Known rows, with every step that occurs:
g, y, h, d, w: [  8.2 -20.4 -11.9 -35.4 -26.5  12.3   5.4  39.2 -30.4 -47.1 -17.4   3.7
   3.1  18.5 -31.8 -39.0  14.4  22.0  30.6   3.1  11.9  25.6  -7.9  -9.3
   7.1  44.3]
d, w, m, y, e: [ -3.5 -40.9  20.8   7.4  -5.0 -51.0  12.7  20.4  52.4 -28.3   7.2  -6.9
 -12.4  -7.9  26.5 -19.0   3.0 -47.3 -15.0 -20.9  18.5  -2.2   4.6  -6.2
  24.8 -11.9]
h, y, m, w, d: [  2.9  -2.6 -16.2  -0.9  24.4  33.9  -4.4   0.6  -5.1  28.4  23.4   7.2
  25.6  11.6  -8.9  -2.9   2.3  20.0 -69.0  27.8 -19.1   7.8 -33.3  27.8
 -28.2 -15.7]
c, y: [ 16.7   9.3  -9.6 -23.8  -6.5  29.7 -34.9   1.6   2.2   6.5   3.4 -19.7
  24.8 -26.3  16.5  20.7 -15.9  -7.8   7.2  -4.0   5.6  34.3  -1.7 -21.5
  -1.4   5.2]
g, e, y, h: [-13.2   4.8 -21.8 -19.4  -1.5  14.9   1.3 -14.0 -13.0 -25.1 -31.0   8.4
 -15.1   1.6 -19.0  31.8   3.7  21.2  52.7  14.4  27.3 -44.2   8.7  -0.8
  -1.8  -2.6]
q, y, h: [  9.9  15.5 -28.2  20.2   1.9  19.6  29.3 -18.7  -7.8  22.6 -10.9  -8.3
 -16.5   1.6  14.6  -6.6  -5.3   5.2  10.5   0.9 -25.6  -8.6   7.2 -17.7
  19.6   8.9]
c, y, e: [  4.3  -4.1  -6.6 -27.2   2.7  39.3 -53.7   1.6   5.7 -24.4   2.9 -18.9
   5.7 -33.8  22.2  17.3 -12.0 -11.3  12.5  -4.3  10.2  24.0  12.3 -16.2
  10.6 -19.9]
m, w, d, h: [ -7.8  19.6  -0.4  30.2  12.3 -36.8   1.0 -31.5 -15.5  37.6  20.0  13.5
 -29.1  19.6 -19.9 -14.1  -7.6 -19.4 -40.0  12.5 -28.9  -2.1 -32.9  45.6
  -2.3   3.8]
m, w, d, h, y, g, e: [-30.4  12.4   4.0   7.2   6.6   0.6 -24.2  -2.9 -11.7  28.2  13.4  10.4
 -21.6  12.6 -10.8   4.0   5.6 -10.8 -33.4  21.3 -23.2 -26.6 -15.9  46.8
 -23.7  -7.9]
d, w, m, y: [  5.8 -28.6  20.1   7.6 -12.3 -59.4  28.9  23.4  45.0  -5.1   6.1 -11.0
   2.1   0.8  21.2 -15.2   5.2 -43.9 -18.4 -20.3  13.2   1.4  -6.4  -8.7
  15.6   7.1]
y, e: [  2.9   0.0   0.5   4.7  -2.8   8.7 -33.0 -21.3  12.6 -20.5   0.3  -8.2
 -36.9 -22.3  21.9  11.8   6.7   0.8 -12.0  -8.4   1.0  13.6  19.7   2.6
  12.6 -30.3]
h, d: [ 32.1  20.3   1.3  -7.4 -13.0  -0.2  -3.9  -9.0 -20.2 -10.8  -6.9   9.2
   5.9  -4.5 -20.2 -27.7   0.3  11.6 -14.4  -5.2  -6.3  34.6   3.8   2.0
  -2.4  11.7]
m, w, q: [ -5.1  19.2  29.7  14.7  50.0 -15.8  22.7 -51.8   6.3  24.8  -2.5  -5.4
  -8.3   3.7   5.0   6.7   7.3 -14.5 -22.9   6.4  -6.5  17.0  -2.0  19.3
 -33.5 -18.0]
y, h, d: [ 41.6  21.6 -10.7   1.5 -16.4  19.9  13.8  -7.7 -46.4 -25.9  -0.6  15.1
  -9.2  16.1 -21.0 -32.4  -3.3  31.2   6.0  11.1 -14.8  -1.0   4.2   4.8
  12.5  32.7]
q, y: [  0.9  11.5 -17.3  16.4  -0.1   5.5  15.9 -22.8  16.7  34.9 -11.0 -15.8
  -4.8 -19.3  20.0   1.3   3.1 -13.9 -10.0 -14.4 -18.0  23.1   7.4 -17.5
   2.4  -9.7]
d, w, m: [  5.0 -34.3  27.4   4.9   2.3 -56.5   8.5   5.1  25.2  -2.9   0.2  -1.6
  13.7   7.9  25.0 -22.7  11.4 -19.6 -12.8 -22.1  13.9 -10.8 -24.5 -11.1
   2.3  26.4]
d, w, q: [ -2.4   2.4  31.5  -2.9  14.7 -42.3  14.6  -8.1   2.3  13.5 -14.2  13.5
  -0.5  -1.1   4.5  -5.5  16.5 -15.8  -4.4 -29.9  -6.2  -0.8  -3.6 -17.2
  -9.3  32.3]
q, y, m: [  3.5  -8.4 -18.8  16.8  -2.6   8.7  16.1 -10.9  20.1  41.0   2.4   8.1
   0.0  -6.8  16.0   2.4  -4.6   1.0 -25.0  -2.9 -14.1  14.5  -7.5  -8.9
   2.2  -9.3]
w, q, y, e, g: [-17.2   6.7  24.0  11.8  42.5  -4.7  25.9 -15.9  13.2   9.7 -17.7 -12.4
  13.5  -9.6  21.8   4.6  -4.8 -15.7  33.1 -19.6  -2.9 -24.1  21.5 -33.8
  10.3 -26.0]
e, g: [  8.5  22.1   2.0  12.0 -12.8 -17.7  -8.5 -20.8  -7.9  -5.0 -10.3 -20.3
   8.7  15.2  15.7  18.9   3.7  14.8  20.9  -6.1   5.7 -14.5   1.1  -3.1
  -4.4  -0.3]
h, y, g, e: [ -6.2   8.4   4.7 -15.7 -15.3  43.5 -43.3  15.1  11.5   3.0  -8.5 -16.8
  -1.7 -23.6  28.5  32.6  17.2  13.1 -10.3   0.2  -1.2  -6.4  26.1  -1.7
 -28.0 -13.6]
m, w, q, y, g: [-35.6  13.6  29.2  19.9  51.7  -5.9  29.1 -36.7  22.1  45.9  -9.4 -12.7
 -19.2   0.8  13.0  -3.0  19.0 -17.2 -21.1   8.7 -18.3   9.0  24.7  10.6
 -40.5 -21.8]
g, y, m, w, d: [-18.8 -43.1 -16.3 -14.8  12.7  10.3  -2.1  16.5   6.9  12.3  -2.2   9.3
  -4.0  16.4 -29.0  -6.2  -0.5   6.8 -34.8  41.4  17.4  33.3 -40.3  39.3
 -26.2 -14.5]
w, q: [ 12.7  14.7  29.9   8.8  28.1 -14.2  19.0 -21.5   1.1  30.3  -4.6   5.5
   2.1 -18.3   7.6  16.7 -14.4 -11.4  -3.9 -15.5  -4.6   5.0   9.1 -17.5
  -5.6   3.0]
q, y, h, d, w: [  8.8  10.3 -20.3  -2.0  -6.9   3.1  34.7   4.2 -28.2  -9.9 -15.5   8.8
   4.6  20.9 -13.4 -57.3  18.5   8.5   7.5 -10.0 -32.3   0.3   0.3 -16.5
  14.1  42.9]
g, e, y, h, d: [ -1.1   7.1 -16.7 -32.8  -4.4  17.9  10.2  -3.5 -27.4 -40.8 -32.7  17.7
   2.8   9.2 -41.6  -3.1   2.8  29.1  52.6  15.9  25.2 -32.6  10.7   1.2
  -2.5   7.1]
h, d, w, m: [ 23.1 -23.8  29.8 -12.0  -1.0 -47.9  15.3  14.4   0.3 -29.1   0.4  10.3
  31.4  13.6  -8.1 -58.5  13.4  -5.0 -16.3 -17.4   9.4   6.8 -20.5  -8.9
  -1.9  38.2]
e, y, m: [-13.9  -8.2 -21.9  -2.9   3.6  -3.0   6.0  -6.9  15.1  11.3  -0.2  11.6
   4.6  -4.0 -26.4  28.6  -1.7  22.7   6.8   9.0  25.9   3.3  10.8  -1.3
  -9.0  -5.2]

Rows:
[ -3.2  12.8  -1.7  16.4 -24.8  -5.2  -1.7   2.1  24.8 -33.1  -0.6 -27.0
 -27.4 -10.5  15.5  21.7  -0.7 -22.7  13.0  -4.9   8.1   0.9  36.1   5.8
  31.3 -50.9]
m, y, e, g
[ -9.0  14.5 -30.4   2.5   8.3  12.6  18.9 -14.9 -14.9  -9.9 -11.8  -6.8
  -9.2   5.0 -23.5  21.4  -2.0  25.2  43.4  11.9  13.5 -20.1  26.0  -9.8
   6.1  13.7]
e, y, h
[ 19.4  -9.8 -17.4 -25.8 -17.9  31.8   5.1  35.2 -31.7 -35.4 -15.5  -0.8
   2.5   2.7 -30.8 -21.9  -3.6  25.6  31.6  13.4  12.4  30.0   2.0 -12.0
   9.5  25.5]
g, y, h, d
[ 14.6   8.7 -16.6  20.9  -9.7  -0.7 -10.1  24.8 -22.6  54.5  43.3  28.5
  16.9  -2.0 -19.9   0.2 -37.0  -1.2 -36.7  -1.3 -29.6 -14.2 -33.9   5.6
  22.2  24.5]
w, d, h, y, m
[  1.9  15.4 -13.6  15.4  -2.0   5.1 -28.1  18.1 -20.0  22.0  32.6  10.8
  -3.4 -16.6  -9.3  -2.4 -27.1 -13.7 -20.6 -13.2 -29.1 -17.9 -11.0   2.4
  33.5   0.1]
w, d, h, y, e
[ 16.9   7.3  11.1 -18.4 -21.5 -23.2  -1.2  -0.4 -18.8 -25.2 -12.3  13.7
   7.3  10.2 -21.4 -47.5  29.0   8.2 -17.2 -20.9  -7.0  29.6  -7.1   0.5
  -5.0  40.0]
h, d, w
[-19.9 -35.1  -7.2   2.7  -0.7 -14.6  -4.3  19.8  -2.9  24.2  19.1  23.2
 -10.4  13.8 -32.9  -1.0 -12.7  -4.0 -20.3  26.7   4.9  24.9 -40.5  36.0
  -7.4  -1.8]
g, y, m, w, d, h
[-13.3 -28.7  -5.5 -20.5  -8.7  25.3 -37.1  16.9  19.4 -32.6 -16.3 -18.2
 -23.3 -32.3  11.4  17.0   5.1  -0.5  16.5  -3.0  27.2  40.1  12.5  -3.8
   6.1 -30.2]
g, y, e
[  0.6 -32.9  29.3  10.7 -14.0 -24.9  10.7  27.9  57.6   1.4  -0.8 -12.2
 -21.5 -18.1  32.2  14.6 -14.3 -37.8  -5.3  13.7  28.9 -26.0  19.8   5.3
   1.4 -30.8]
w, m, y, g, e
[-29.8 -15.5  -7.3 -21.5  15.7   2.4  -2.4 -30.2  17.1 -10.6 -23.3  23.0
  -8.0   9.4 -22.9  30.7  18.3  15.2   2.9  25.3  35.3 -15.6  -7.1  33.0
 -35.2 -32.9]
g, e, y, m, w
[  0.2  15.7  -3.4  -3.9   0.2  35.0 -36.2   4.5   0.5 -30.8   6.6 -32.0
  24.7 -11.8  29.7  22.8   8.6  20.5  11.4 -12.9   0.0 -10.8  18.5 -16.1
   3.6 -31.0]
h, y, e, g
[-13.2  -4.4  20.1  -5.7 -24.4   6.8 -36.9  -6.4  13.9   1.1 -23.2  -1.2
 -48.0 -11.7  20.8  29.0  21.6   7.0  -2.1  10.1   9.3 -17.5  24.5  17.1
 -25.4  -8.7]
y, g, e
[ 20.4 -13.4  -8.6 -24.1  -8.9  34.0 -28.2   9.3   1.5  11.5  18.1   5.5
  29.3 -15.5   9.0  19.1 -24.6   7.9  -5.2  10.0   7.5  28.6 -16.0 -12.9
  -5.4   5.6]
c, y, m
[-22.1  21.6  -2.0  21.4  18.8  -8.9 -17.7 -11.8 -22.2   0.9  26.7  -5.4
   4.5  27.2  -6.9  -3.7  -1.2  -6.0 -15.4   9.2 -21.8 -27.2 -19.5  34.8
   3.1 -22.6]
m, w, d, h, y, e, g
[  6.1  24.7  -2.2  20.8 -15.8   9.8 -40.6   0.1  -2.9   3.0  39.1  -3.8
  -5.7 -37.8  20.3  26.1 -16.4 -11.7   3.0 -36.5 -18.2   6.4  17.9 -13.3
  32.5 -10.0]
d, h, y, e
[  2.7  17.7 -27.4 -11.6   4.5  15.0  24.7  -1.9 -33.0 -28.8 -11.5   5.3
  11.1  13.5 -51.0 -16.6  -0.6  35.8  38.9  13.1  14.8  -8.0  25.7  -8.5
   5.9  22.1]
e, y, h, d
[  1.4  28.6   3.8  24.9 -17.8   1.2 -38.5   0.5  -9.7  -9.8  33.3 -10.9
   8.4 -12.5  23.8  30.1 -11.8   0.3  27.2 -36.0 -12.4 -15.2  14.0 -12.5
  29.9 -10.7]
d, h, y, e, g
[ -6.4  10.9  -7.5  10.3  25.0 -11.3   3.2 -32.7  -8.3  23.3  -2.5  -0.7
 -17.4  21.6 -14.8 -17.6   9.0  -5.0 -54.9  31.2 -17.4   7.0 -31.3  44.2
 -25.2 -14.8]
m, w, d
[ 32.2 -22.1   2.2 -38.5   1.9   8.9   5.4  39.1 -28.0 -43.3   5.4   1.2
  54.5  17.0  -8.5 -46.9 -13.6   2.3  29.9   6.3  10.1 -10.1 -25.7 -30.1
  12.4  54.4]
c, y, h, d, w, m
[-16.3  -2.2   9.8 -46.9  19.9  -9.6  32.6   8.0 -30.0 -41.6 -42.7  31.7
  16.7  17.1 -51.5 -16.1  13.3  13.8  60.0  -0.5  23.9 -48.3   6.1 -18.9
  -7.4  29.3]
g, e, y, h, d, w, q
[  7.9  18.5   4.5  17.5  38.9   8.3  54.3 -14.1 -13.1  38.0 -11.4   1.2
   2.1  -6.4  10.9  -2.6 -16.7  -6.0  20.9  -5.0 -22.1 -21.9  10.6 -34.0
  12.7  12.6]
w, q, y, h
[ -9.2 -27.2  -6.1 -10.5 -23.1   3.2  -9.3  26.4   3.9 -13.8  -6.9  -6.0
  22.2  16.2   0.1  24.9  -1.1  25.9  33.9  14.9  30.1   6.5 -13.6   0.1
 -10.1  -3.8]
e, g, y, m
[-12.2  -3.6 -12.2  18.4  17.3   8.5  23.5 -33.9  23.2  37.9   6.3   6.4
  -6.4  10.7  12.2  -4.4  12.9  -3.9 -40.9  11.9 -18.5  24.8 -13.4  21.1
 -21.4 -26.5]
q, y, m, w
[  1.8  -4.7  14.1  11.3  36.1  -1.3  41.8 -13.0  15.2  55.1   0.3  17.9
  17.3 -15.4   6.3   1.3 -16.7 -14.2  -8.5  -7.4 -11.3   3.7   0.9 -26.1
  -1.5  -5.7]
w, q, y, m
[-26.6  -2.0   2.4  -1.3  -9.3  12.7 -11.1  -5.7  25.2  25.8 -29.1 -11.8
 -32.6 -16.0  26.9  12.8  21.3  -7.3   3.5   1.9  -7.8 -13.1  24.4  -0.6
 -15.9 -16.0]
q, y, g, e
[ 18.4  35.3  -2.5  26.5 -25.0  -0.6 -21.3  -3.8  -9.3  31.3  38.1  -1.1
  11.2 -28.0  13.4  28.0 -20.0  -6.9  -1.3 -36.3 -24.4  13.9   5.6 -15.6
  21.5  11.4]
d, h, y
[-27.1 -23.2  -3.3   7.2  -7.0 -30.5  -2.3  19.0 -14.7   5.5  14.2  11.4
  12.2  39.6 -31.9   4.3 -12.3   7.5  18.8  26.5  12.5 -12.3 -40.9  31.6
  -7.0   3.4]
e, g, y, m, w, d, h
[  7.1 -24.0  20.8  20.1   0.5 -35.2  18.4  17.3  47.7 -32.6  13.8 -25.7
   5.2  -5.1  32.6   6.3 -22.2 -31.1   9.8   1.7  28.0 -25.0  15.8  -7.3
  32.5 -48.3]
w, m, y, e, g
[  6.1 -25.1  32.2  -6.5 -19.8 -43.5  21.4  41.1  25.1 -24.5   0.8   2.5
   6.3  12.7  -8.9 -54.3  14.3 -19.4 -21.3  -7.0   8.1   8.2  16.5   0.1
   0.3  23.0]
h, d, w, m, y, g
[  2.1  -7.3   2.2  13.4   7.6  -5.0  -2.7 -37.6  12.3  11.4  17.4  17.8
 -19.9  17.8   3.4   6.9  13.0  14.8 -50.7  21.5  -2.0  19.2 -18.6  43.1
 -26.7 -17.6]
y, m, w
[ -5.6   1.9  12.7   4.6  27.8 -21.8  46.9  -2.4  -7.7  21.2 -16.9   7.6
  -0.8   9.0   6.5 -20.2  11.6 -13.1  15.5 -20.8 -23.6 -24.0  -4.7 -31.8
   5.2  38.4]
d, w, q, y, h
[  8.7   6.4  -6.7   3.8  13.5  38.2 -13.4 -13.6   7.4  16.7  25.5  -2.3
  23.9   0.8  13.6  14.8  10.0  20.5 -52.3  12.0 -12.9  25.8 -12.9  19.4
 -31.5 -22.1]
h, y, m, w
[ 26.0  24.3 -23.3  23.4 -29.2  10.0  30.0   3.1  -2.5  -3.2   8.0  -7.2
 -40.2  -6.3   5.7   9.0 -18.6 -10.1  -1.3   8.9 -12.3   6.7  24.8   2.3
  31.5  -5.2]
m, y, h
[ -4.9  -0.4  -2.6 -27.5   1.9  30.9 -49.0   5.5  -1.7 -40.8  -1.7 -28.1
  23.7 -12.3  24.9  21.6  -7.4   0.1  38.7  -1.1  19.3  -0.1   8.9 -19.8
   8.6 -19.0]
c, y, e, g
[ -1.2 -12.1  -3.5 -29.6 -27.6  -1.8   8.4  39.0 -36.8 -63.9 -24.2  -6.7
  25.1  44.5 -28.7 -25.9  19.6  32.7  62.0   3.2  18.7  -7.9 -11.6 -10.1
   2.5  44.0]
e, g, y, h, d, w
[ -7.0  20.4  12.8  12.3 -33.8   6.7 -44.8  14.8   1.0  22.9  23.7   2.1
 -12.7 -23.9  21.2  38.3  -4.4  -3.0   8.8 -24.9 -11.7 -15.6  22.6   3.0
   2.3   6.4]
d, h, y, g, e
